What can hang from each mark:
lesu: pidemu
lefatav: dufovo liro
melepil: lilu liro
kogi: dotip lefatav tovod
mozo: lesu
dalal: dufovo
debi: pidemu
lilu: melepil niba pidemu
dufovo: lefatav
tovod: kogi lilu liro
pidemu: lilu
liro: debi melepil tovod
dotip: kogi

Each row was made from one small tree. The marks that hang from a mark follow it in brackets, in alphabetical order. Every link used is in the known rows. Write each row's tree.
Known rows:
dufovo(lefatav(liro(debi))): [-0.04 -0.10 -0.01  0.10  0.25 -0.05 -0.06  0.05  0.08  0.22 -0.03 -0.10
 -0.01  0.14  0.12  0.14 -0.15 -0.01  0.10  0.20 -0.12 -0.04  0.04  0.04
  0.08 -0.03  0.05 -0.06  0.06  0.06]
lesu(pidemu(lilu(melepil(liro) niba))): [ 0.09  0.02  0.10  0.31  0.15 -0.43  0.36 -0.01  0.00 -0.11 -0.29  0.09
  0.05 -0.28  0.47 -0.17 -0.13  0.12  0.10 -0.17 -0.09  0.21 -0.10 -0.07
 -0.17 -0.12  0.06  0.04 -0.07 -0.26]
dalal(dufovo(lefatav(liro(debi melepil(lilu) tovod)))): [-0.05 -0.20  0.17  0.02  0.55  0.14 -0.03 -0.09 -0.10  0.10  0.06 -0.22
 -0.09  0.51  0.13 -0.16 -0.30  0.00  0.27  0.06 -0.22  0.12 -0.05 -0.08
  0.05 -0.10  0.39 -0.11  0.02  0.02]
lefatav(dufovo liro(tovod)): [-0.03 -0.41  0.08 -0.24  0.36  0.01 -0.03  0.06 -0.01 -0.23 -0.05 -0.09
 -0.07  0.16 -0.08  0.02  0.05  0.09  0.30  0.10 -0.06 -0.06  0.04 -0.03
 -0.10  0.04 -0.02  0.07  0.21  0.06]
tovod(kogi(lefatav) lilu(melepil(liro) niba)): [-0.13  0.29  0.36  0.21  0.37 -0.36  0.23 -0.23  0.09 -0.33 -0.39  0.09
  0.26 -0.46  0.47 -0.51 -0.08  0.00 -0.06 -0.02  0.11  0.22 -0.07  0.11
 -0.05  0.12 -0.03  0.11  0.16 -0.08]
lesu(pidemu(lilu(melepil(liro(debi)) niba))): [ 0.07  0.07  0.13  0.39  0.25 -0.44  0.38 -0.03  0.01  0.00 -0.27  0.06
  0.04 -0.17  0.62 -0.23 -0.22  0.19  0.16 -0.12 -0.10  0.22 -0.05 -0.12
 -0.22 -0.17  0.13 -0.08 -0.05 -0.21]
dotip(kogi): [ 0.01 -0.05  0.11 -0.02  0.07 -0.06 -0.08 -0.14 -0.06  0.02 -0.26  0.07
  0.01  0.02  0.01  0.07  0.05  0.03 -0.04 -0.06 -0.04 -0.03 -0.15 -0.02
  0.03 -0.02 -0.09 -0.04 -0.17 -0.24]
lesu(pidemu(lilu(melepil(liro)))): [ 0.13 -0.03  0.08  0.31  0.11 -0.49  0.08 -0.10 -0.01 -0.08 -0.19  0.02
  0.08 -0.17  0.26 -0.16 -0.07  0.08  0.10 -0.19 -0.10  0.11 -0.11 -0.15
 -0.17 -0.11  0.07  0.02 -0.05 -0.23]
lilu(melepil niba): [-0.05  0.11  0.12  0.10  0.10  0.09  0.40 -0.01 -0.04 -0.10 -0.27  0.12
  0.01 -0.23  0.49 -0.07 -0.14 -0.05 -0.13  0.00  0.09  0.22 -0.08  0.24
 -0.03 -0.04 -0.12  0.04 -0.01 -0.26]
liro(melepil tovod(lilu(pidemu))): [-0.18 -0.09  0.22  0.43  0.35  0.05  0.13 -0.10 -0.21 -0.04 -0.29 -0.13
 -0.01  0.27  0.08 -0.24 -0.07 -0.06  0.37  0.07  0.20  0.13  0.13  0.01
 -0.04 -0.01  0.29  0.12  0.09  0.07]
pidemu(lilu(niba)): [ 0.07  0.11  0.09  0.25  0.09 -0.06  0.38 -0.02  0.03  0.04 -0.19  0.05
 -0.06  0.06  0.13  0.08 -0.18  0.14 -0.13 -0.11 -0.03  0.08  0.03  0.04
  0.02 -0.04  0.11  0.01  0.02 -0.01]
lefatav(liro(debi tovod(kogi))): [-0.17 -0.31  0.10 -0.03  0.45 -0.19 -0.08 -0.15  0.05 -0.08  0.06 -0.19
  0.07  0.29  0.09 -0.13 -0.09  0.11  0.32 -0.01  0.01  0.07 -0.02  0.03
 -0.13  0.00  0.10 -0.13  0.24  0.31]
dufovo(lefatav(liro(melepil tovod(kogi(dotip))))): [-0.08 -0.26  0.07  0.06  0.40 -0.19 -0.18 -0.06 -0.19  0.05  0.03 -0.17
  0.08  0.23  0.01  0.05 -0.06 -0.17  0.19  0.03 -0.10  0.09  0.07  0.17
  0.14  0.10  0.14  0.06  0.25  0.00]
dotip(kogi(lefatav(dufovo) tovod)): [ 0.02  0.03  0.35 -0.21  0.08 -0.26 -0.10 -0.08 -0.22 -0.17 -0.13  0.22
 -0.04 -0.09  0.03  0.07  0.15  0.13 -0.04 -0.05 -0.21 -0.21 -0.07  0.04
  0.05  0.03 -0.18  0.05  0.12 -0.14]
dotip(kogi(lefatav(dufovo liro) tovod(lilu(melepil)))): [-0.07 -0.10  0.50 -0.05  0.34 -0.35 -0.17 -0.20 -0.22 -0.33 -0.48  0.19
  0.07 -0.01  0.24 -0.04  0.02  0.07 -0.03 -0.02 -0.19 -0.18  0.01  0.20
  0.01  0.04 -0.27  0.15  0.25 -0.17]
mozo(lesu(pidemu(lilu(niba)))): [ 0.05  0.06  0.05  0.15  0.08 -0.62  0.37  0.22 -0.09 -0.04 -0.08  0.09
  0.03  0.16  0.20  0.10  0.02  0.04  0.12 -0.29 -0.04 -0.01  0.15 -0.15
 -0.06 -0.08  0.02  0.03 -0.16 -0.11]
dalal(dufovo): [-0.02 -0.03  0.22 -0.16  0.04  0.12 -0.07 -0.11 -0.04 -0.09  0.05 -0.06
 -0.09  0.08  0.00 -0.08 -0.01 -0.06  0.04 -0.07 -0.10 -0.06 -0.10 -0.10
 -0.02 -0.06  0.09 -0.06 -0.10 -0.06]
tovod(kogi lilu liro(melepil)): [-0.32  0.09  0.14  0.37  0.32 -0.47 -0.10 -0.28  0.09 -0.14 -0.23 -0.11
  0.25 -0.22  0.02 -0.33 -0.04 -0.16  0.23 -0.01  0.10 -0.20  0.29 -0.05
 -0.04  0.12  0.05  0.08  0.05  0.19]
debi(pidemu): [-0.06 -0.04  0.15 -0.05  0.11 -0.05  0.05  0.03 -0.02  0.05 -0.12 -0.03
  0.01 -0.04  0.12 -0.04 -0.09 -0.15 -0.18 -0.05  0.00 -0.01 -0.01 -0.02
 -0.11 -0.06  0.01 -0.12 -0.03 -0.06]
tovod(kogi lilu(niba pidemu) liro(debi melepil)): [-0.42  0.13  0.34  0.53  0.52 -0.38  0.26 -0.29  0.11 -0.06 -0.38 -0.07
  0.14 -0.31  0.44 -0.38 -0.28 -0.02  0.50  0.14  0.14  0.02  0.33  0.04
 -0.18  0.02  0.15 -0.02  0.06  0.13]
debi(pidemu(lilu(melepil(liro(tovod(kogi))) niba))): [-0.11 -0.03  0.31  0.24  0.47 -0.36  0.41 -0.19  0.04 -0.12 -0.39 -0.08
  0.06 -0.26  0.31 -0.26 -0.24 -0.06 -0.24 -0.24  0.11  0.27 -0.17  0.04
 -0.16 -0.05  0.16 -0.13  0.06 -0.17]
pidemu(lilu(melepil(liro(tovod(kogi))) niba)): [-0.04  0.02  0.18  0.32  0.37 -0.34  0.40 -0.23  0.07 -0.18 -0.33 -0.04
  0.06 -0.26  0.22 -0.23 -0.18  0.08 -0.08 -0.21  0.11  0.31 -0.16  0.06
 -0.06  0.00  0.15 -0.01  0.09 -0.13]
dalal(dufovo(lefatav(liro(debi tovod)))): [-0.11 -0.15  0.22 -0.02  0.34  0.13 -0.08 -0.05 -0.03  0.10  0.03 -0.21
 -0.14  0.30  0.05 -0.02 -0.12 -0.02  0.20  0.08 -0.05 -0.06 -0.10 -0.03
  0.07 -0.07  0.21 -0.11 -0.01  0.04]
melepil(lilu liro): [ 0.09 -0.08 -0.08 -0.10  0.24 -0.19 -0.02 -0.07  0.13 -0.11 -0.04  0.00
  0.03 -0.20 -0.04 -0.33 -0.21  0.21  0.12 -0.02 -0.18  0.31 -0.12 -0.12
 -0.04 -0.03  0.25  0.00 -0.01 -0.14]
tovod(lilu(melepil niba) liro(debi)): [-0.31  0.35  0.23  0.53  0.27 -0.18  0.29 -0.13  0.08 -0.03 -0.51 -0.01
  0.04 -0.38  0.56 -0.38 -0.29  0.03  0.10  0.12  0.32 -0.02  0.22  0.20
 -0.07 -0.02 -0.02  0.00  0.01 -0.09]
lilu(melepil(liro(debi tovod)) pidemu): [-0.11 -0.09  0.24  0.28  0.38 -0.12  0.15 -0.24 -0.07 -0.07 -0.29 -0.11
 -0.07 -0.30  0.33 -0.39 -0.16  0.05  0.32  0.09  0.18  0.41 -0.18  0.02
 -0.21 -0.13  0.19 -0.09  0.08 -0.20]
melepil(lilu(niba pidemu) liro(debi)): [-0.01 -0.04  0.13  0.07  0.44 -0.10  0.35 -0.07  0.15 -0.04 -0.18  0.04
 -0.07 -0.27  0.39 -0.39 -0.44  0.36  0.39  0.14 -0.14  0.52 -0.06 -0.04
 -0.18 -0.13  0.36 -0.10 -0.01 -0.21]
dalal(dufovo(lefatav(liro(debi melepil(lilu))))): [ 0.00 -0.16  0.16 -0.03  0.48  0.10 -0.07 -0.10 -0.03  0.11  0.05 -0.15
 -0.04  0.43  0.19 -0.10 -0.33 -0.03  0.20  0.09 -0.37  0.07 -0.01 -0.11
  0.04 -0.10  0.30 -0.12 -0.02 -0.03]
dufovo(lefatav(liro(tovod))): [-0.06 -0.18 -0.04  0.07  0.23  0.04 -0.04  0.08  0.00  0.10 -0.05 -0.13
 -0.05  0.11 -0.12  0.15 -0.01 -0.06  0.12  0.10  0.05 -0.01 -0.06  0.14
  0.16  0.03  0.07  0.09  0.08  0.06]
lefatav(liro): [ 0.00 -0.27 -0.01 -0.15  0.18 -0.02 -0.09 -0.04  0.01 -0.12 -0.08 -0.03
  0.02  0.08  0.04  0.02 -0.03 -0.03  0.12  0.00 -0.16  0.06  0.00  0.04
 -0.06 -0.01 -0.05  0.04  0.11  0.18]
dufovo(lefatav(liro(melepil tovod(lilu)))): [-0.13 -0.17  0.04  0.32  0.40 -0.01 -0.02  0.04 -0.09  0.09 -0.24 -0.16
  0.04  0.30  0.01 -0.01 -0.07 -0.15  0.19  0.13  0.02 -0.01  0.11  0.06
  0.17  0.04  0.19  0.15  0.11  0.13]
liro(debi tovod(kogi lilu(pidemu))): [-0.32 -0.04  0.36  0.40  0.40 -0.20  0.01 -0.20  0.05  0.02 -0.11 -0.19
  0.07  0.22  0.08 -0.22 -0.17  0.21  0.41  0.09  0.32  0.01  0.12  0.07
 -0.10  0.02  0.23 -0.10  0.14  0.01]

Write each row's tree:
[ 0.00 -0.07  0.08  0.10  0.35  0.12  0.38 -0.05 -0.10 -0.04 -0.11  0.06
 -0.02  0.10  0.32 -0.17 -0.32  0.07  0.28  0.05 -0.17  0.39  0.06  0.05
 -0.08 -0.08  0.23  0.04  0.02 -0.14] -> liro(melepil(lilu(niba pidemu)))
[-0.19  0.13  0.34  0.33  0.43 -0.19  0.35 -0.04  0.07 -0.04 -0.62  0.02
  0.07 -0.31  0.70 -0.45 -0.35 -0.02 -0.10  0.06  0.11  0.24  0.05  0.03
 -0.16 -0.09  0.12 -0.10  0.00 -0.23] -> tovod(lilu(melepil(liro(debi(pidemu))) niba))
[ 0.02 -0.11  0.37 -0.07  0.43 -0.08 -0.12 -0.15 -0.15 -0.24 -0.39  0.03
  0.03  0.18  0.04 -0.15  0.14  0.13  0.16  0.06  0.00 -0.10 -0.08 -0.02
  0.00  0.10 -0.10  0.12  0.12 -0.05] -> dotip(kogi(lefatav(dufovo liro(tovod(lilu)))))
[ 0.06  0.15  0.16  0.35  0.14 -0.06  0.44 -0.11 -0.02 -0.03 -0.32  0.06
 -0.02 -0.03  0.34  0.02 -0.23  0.05 -0.24 -0.12  0.04  0.17 -0.03  0.16
 -0.01 -0.05  0.00  0.01  0.03 -0.20] -> pidemu(lilu(melepil niba))
[ 0.02 -0.09  0.08 -0.03  0.33 -0.08  0.33 -0.07  0.13 -0.16 -0.21  0.10
 -0.06 -0.39  0.21 -0.30 -0.32  0.26  0.33  0.06 -0.12  0.51 -0.13  0.02
 -0.11 -0.08  0.28  0.04 -0.02 -0.28] -> melepil(lilu(niba pidemu) liro)
[-0.27  0.00  0.25  0.28  0.18 -0.46 -0.15 -0.22 -0.18 -0.08 -0.46  0.07
  0.04 -0.17  0.05 -0.10 -0.02 -0.06  0.11 -0.12 -0.05 -0.25  0.16  0.09
  0.08 -0.03 -0.01  0.10 -0.02 -0.01] -> dotip(kogi(tovod(lilu liro(melepil))))
[ 0.13  0.10  0.26 -0.17  0.17 -0.06 -0.05 -0.13 -0.13 -0.12 -0.18  0.14
  0.01 -0.04  0.06 -0.04  0.18  0.08 -0.03  0.05 -0.11 -0.10 -0.14 -0.12
  0.00  0.08 -0.19  0.02 -0.02 -0.22] -> dotip(kogi(lefatav(dufovo)))
[-0.14  0.32  0.37  0.25  0.11 -0.51 -0.24 -0.16 -0.46 -0.15 -0.11  0.08
  0.04 -0.22  0.21 -0.38 -0.03 -0.07  0.08 -0.07 -0.03 -0.09  0.40  0.27
  0.12  0.10  0.07  0.19  0.47  0.22] -> kogi(dotip lefatav tovod(lilu liro(melepil)))
[-0.19 -0.20  0.40  0.13  0.34  0.13 -0.11 -0.13 -0.03 -0.03 -0.21 -0.19
 -0.12  0.18 -0.09  0.02 -0.11 -0.06  0.31  0.11  0.07 -0.07 -0.05  0.09
  0.09 -0.03  0.21  0.09 -0.02 -0.13] -> dalal(dufovo(lefatav(liro(tovod(lilu(pidemu))))))
[-0.17  0.02  0.13  0.36  0.34  0.10  0.36  0.07 -0.17 -0.04 -0.31 -0.06
  0.01  0.25  0.27 -0.29 -0.11 -0.04  0.19  0.01  0.19  0.13  0.14  0.04
  0.03  0.00  0.28  0.13  0.08  0.14] -> liro(melepil tovod(lilu(niba)))
[-0.39  0.24  0.31  0.43  0.17 -0.40  0.21 -0.08 -0.03 -0.08 -0.38  0.08
 -0.01 -0.40  0.48 -0.23 -0.29  0.08  0.07  0.00  0.17 -0.13  0.28  0.36
 -0.01 -0.07 -0.02  0.05  0.18  0.01] -> kogi(tovod(lilu(melepil niba) liro(debi)))
[-0.05  0.02  0.15  0.11  0.54  0.01  0.43  0.05 -0.09  0.16 -0.12 -0.01
  0.02  0.28  0.63 -0.34 -0.49  0.04  0.02  0.02 -0.20  0.32  0.11 -0.09
 -0.19 -0.16  0.32 -0.25  0.02 -0.01] -> liro(debi(pidemu) melepil(lilu(niba)))
[-0.27  0.10  0.40  0.53  0.40  0.09  0.40 -0.09 -0.08  0.03 -0.43 -0.07
 -0.06  0.08  0.52 -0.28 -0.29  0.17  0.28  0.15  0.40  0.23  0.07  0.26
 -0.10 -0.08  0.17 -0.03  0.10 -0.20] -> liro(debi tovod(lilu(melepil niba pidemu)))
[-0.08 -0.19  0.56 -0.08  0.33 -0.32 -0.19 -0.20 -0.20 -0.30 -0.42  0.18
 -0.01 -0.02  0.08  0.04  0.03  0.15  0.23  0.06 -0.21 -0.18  0.06  0.13
 -0.02  0.02 -0.17  0.17  0.23 -0.12] -> dotip(kogi(lefatav(dufovo liro) tovod(lilu(pidemu))))
[-0.05 -0.34  0.22 -0.24  0.47 -0.12 -0.01  0.05  0.06 -0.06 -0.12 -0.08
 -0.02  0.14  0.29 -0.03 -0.19  0.02  0.13  0.16 -0.26 -0.09  0.15 -0.17
 -0.28 -0.07 -0.04 -0.20  0.16  0.03] -> lefatav(dufovo liro(debi(pidemu)))
[-0.05 -0.45  0.21 -0.33  0.40 -0.23 -0.23 -0.06 -0.06 -0.30  0.07 -0.12
  0.03  0.16 -0.07 -0.01  0.00  0.12  0.31  0.03 -0.10 -0.04  0.12  0.09
 -0.09  0.13 -0.04  0.03  0.36 -0.10] -> lefatav(dufovo liro(tovod(kogi(dotip))))
[-0.10  0.06  0.21  0.11  0.39 -0.15  0.44 -0.03  0.03 -0.04 -0.44  0.04
  0.01 -0.45  0.74 -0.41 -0.30 -0.07 -0.11  0.01 -0.01  0.38 -0.14  0.00
 -0.22 -0.14  0.08 -0.18 -0.02 -0.21] -> lilu(melepil(liro(debi(pidemu))) niba)
[ 0.01  0.02  0.14  0.43  0.31 -0.39  0.42 -0.01 -0.05 -0.02 -0.26 -0.01
 -0.01 -0.09  0.54 -0.29 -0.19  0.23  0.23 -0.15  0.05  0.26 -0.12 -0.08
 -0.21 -0.15  0.22 -0.06 -0.01 -0.15] -> lesu(pidemu(lilu(melepil(liro(debi tovod)) niba)))
[-0.26  0.11  0.30  0.20 -0.05 -0.52 -0.34 -0.08 -0.22 -0.09 -0.14  0.04
 -0.02 -0.29  0.00 -0.11 -0.14  0.07  0.09 -0.07  0.07 -0.23  0.41  0.38
  0.12  0.07  0.03  0.15  0.32 -0.08] -> kogi(dotip tovod(lilu liro))
[-0.28  0.02  0.44  0.39  0.48 -0.36  0.26 -0.28  0.19 -0.19 -0.51  0.00
  0.16 -0.42  0.55 -0.38 -0.32  0.09  0.26  0.10  0.13  0.28  0.02  0.12
 -0.20 -0.01  0.09 -0.03  0.07 -0.29] -> tovod(kogi lilu(melepil(liro(debi)) niba pidemu))
[-0.31  0.51  0.40  0.46  0.39 -0.40  0.24 -0.31  0.09 -0.16 -0.34  0.01
  0.22 -0.48  0.59 -0.54 -0.17  0.03  0.07  0.06  0.30 -0.01  0.15  0.21
 -0.09  0.12 -0.10 -0.01  0.18  0.07] -> tovod(kogi(lefatav) lilu(melepil niba) liro(debi))
[-0.18  0.25  0.24  0.43  0.32 -0.29  0.38 -0.18  0.04  0.09 -0.39 -0.06
 -0.04 -0.36  0.49 -0.25 -0.34 -0.05 -0.14 -0.06  0.15  0.05  0.10  0.08
 -0.19 -0.10  0.02 -0.20  0.02 -0.03] -> tovod(liro(debi(pidemu(lilu(melepil niba)))))
[-0.27 -0.03  0.40  0.28  0.20 -0.33  0.24 -0.08 -0.05 -0.24 -0.50  0.15
 -0.03 -0.47  0.39 -0.18 -0.24  0.06  0.14 -0.01  0.02  0.17  0.08  0.31
 -0.03 -0.09  0.06  0.18  0.16 -0.24] -> kogi(tovod(lilu(melepil(liro) niba pidemu)))
[-0.18  0.22  0.48  0.14  0.20 -0.46 -0.12 -0.26 -0.19 -0.27 -0.48  0.18
  0.05 -0.40  0.15 -0.17  0.07  0.05 -0.03 -0.01  0.04 -0.31  0.06  0.19
  0.04  0.07 -0.27  0.15  0.13 -0.25] -> dotip(kogi(lefatav(dufovo) tovod(lilu(melepil) liro)))
[-0.02  0.09  0.28  0.36  0.30 -0.20  0.18 -0.16 -0.03  0.19 -0.23 -0.10
  0.01  0.17  0.40 -0.10 -0.34 -0.01 -0.29 -0.08  0.01  0.08  0.03 -0.03
 -0.19 -0.14  0.10 -0.30  0.06 -0.09] -> liro(debi(pidemu(lilu(melepil))))
[-0.01 -0.23  0.35  0.02  0.58 -0.16  0.34 -0.04  0.05 -0.08 -0.38 -0.03
 -0.03  0.11  0.57 -0.02 -0.37  0.06 -0.05  0.07 -0.22  0.05  0.12 -0.03
 -0.28 -0.11 -0.06 -0.19  0.19 -0.13] -> lefatav(dufovo liro(debi(pidemu(lilu(melepil niba)))))
[-0.06  0.31  0.46  0.07  0.01 -0.27  0.01  0.05 -0.38 -0.13 -0.11  0.21
 -0.02 -0.07  0.35 -0.17 -0.12  0.16 -0.08 -0.06 -0.01  0.03  0.26  0.44
  0.17  0.09  0.04  0.18  0.45 -0.02] -> kogi(dotip lefatav tovod(lilu(niba)))
[-0.33  0.10  0.19  0.42  0.22 -0.47 -0.05 -0.10 -0.12  0.01 -0.20 -0.04
  0.02 -0.09  0.20 -0.26 -0.18 -0.02  0.24  0.00 -0.03 -0.23  0.40  0.07
 -0.01 -0.06  0.16  0.03  0.20  0.31] -> kogi(tovod(lilu liro(debi melepil)))
[-0.01  0.06  0.22  0.36  0.47 -0.13  0.46 -0.04 -0.11  0.22 -0.25 -0.07
 -0.01  0.29  0.56 -0.18 -0.36 -0.08 -0.12 -0.06 -0.17  0.17  0.15 -0.19
 -0.18 -0.16  0.29 -0.27  0.03  0.16] -> liro(debi(pidemu(lilu(niba))) melepil)
[-0.11 -0.16  0.25  0.08  0.50 -0.08  0.21 -0.17 -0.26 -0.12  0.03 -0.05
  0.05  0.20  0.24 -0.26 -0.31  0.15  0.40 -0.06  0.00  0.46  0.07  0.25
 -0.05  0.03  0.33  0.02  0.25 -0.26] -> liro(melepil(lilu(niba pidemu)) tovod(kogi(dotip)))
[-0.08 -0.08  0.39  0.03  0.48 -0.34 -0.05 -0.01 -0.23 -0.21 -0.11  0.05
  0.05  0.27  0.35 -0.23 -0.11  0.07  0.24  0.12 -0.35 -0.16  0.36 -0.04
 -0.07  0.01  0.05  0.08  0.49  0.42] -> kogi(lefatav(dufovo liro(debi melepil)) tovod(lilu))
[-0.03 -0.06  0.16  0.32  0.29 -0.55  0.34 -0.11  0.03 -0.18 -0.20  0.00
  0.12 -0.22  0.35 -0.23 -0.09  0.15  0.19 -0.25  0.05  0.20 -0.16 -0.03
 -0.18 -0.06  0.12  0.03  0.01 -0.21] -> lesu(pidemu(lilu(melepil(liro(tovod(kogi))) niba)))
[-0.18 -0.33  0.40  0.18  0.59 -0.05  0.04 -0.11 -0.02 -0.18 -0.37 -0.14
 -0.03  0.22  0.29 -0.16 -0.21  0.17  0.45  0.25  0.10  0.02  0.17  0.09
 -0.22 -0.02  0.03  0.01  0.26 -0.14] -> lefatav(dufovo liro(debi tovod(lilu(melepil pidemu))))
[ 0.00 -0.06  0.27  0.09  0.61 -0.03  0.06 -0.03 -0.20 -0.17 -0.14 -0.10
  0.04  0.40  0.31 -0.40 -0.02  0.06  0.34  0.19 -0.08  0.01  0.19 -0.17
 -0.12  0.06  0.14  0.03  0.37  0.39] -> kogi(lefatav(dufovo liro(debi melepil tovod(lilu))))
[-0.08 -0.01  0.61  0.10  0.21 -0.34 -0.25 -0.24 -0.45 -0.30 -0.25  0.12
  0.02 -0.06  0.38 -0.17 -0.16  0.02  0.10 -0.01 -0.07  0.16  0.21  0.55
  0.02  0.03 -0.09  0.20  0.60 -0.09] -> kogi(dotip lefatav(liro) tovod(lilu(melepil pidemu)))
[ 0.04 -0.01  0.11  0.36  0.22 -0.36  0.40  0.00 -0.07 -0.12 -0.28  0.03
  0.00 -0.19  0.40 -0.23 -0.09  0.15  0.18 -0.20  0.06  0.25 -0.15 -0.03
 -0.15 -0.12  0.16  0.06 -0.03 -0.22] -> lesu(pidemu(lilu(melepil(liro(tovod)) niba)))
[-0.15  0.27  0.46  0.24  0.30 -0.16  0.12 -0.17 -0.24 -0.21 -0.20  0.01
  0.15 -0.02  0.39 -0.38 -0.08  0.08 -0.02 -0.07  0.36  0.21  0.04  0.42
  0.06  0.18  0.02  0.10  0.36 -0.20] -> liro(tovod(kogi(dotip lefatav) lilu(melepil niba)))
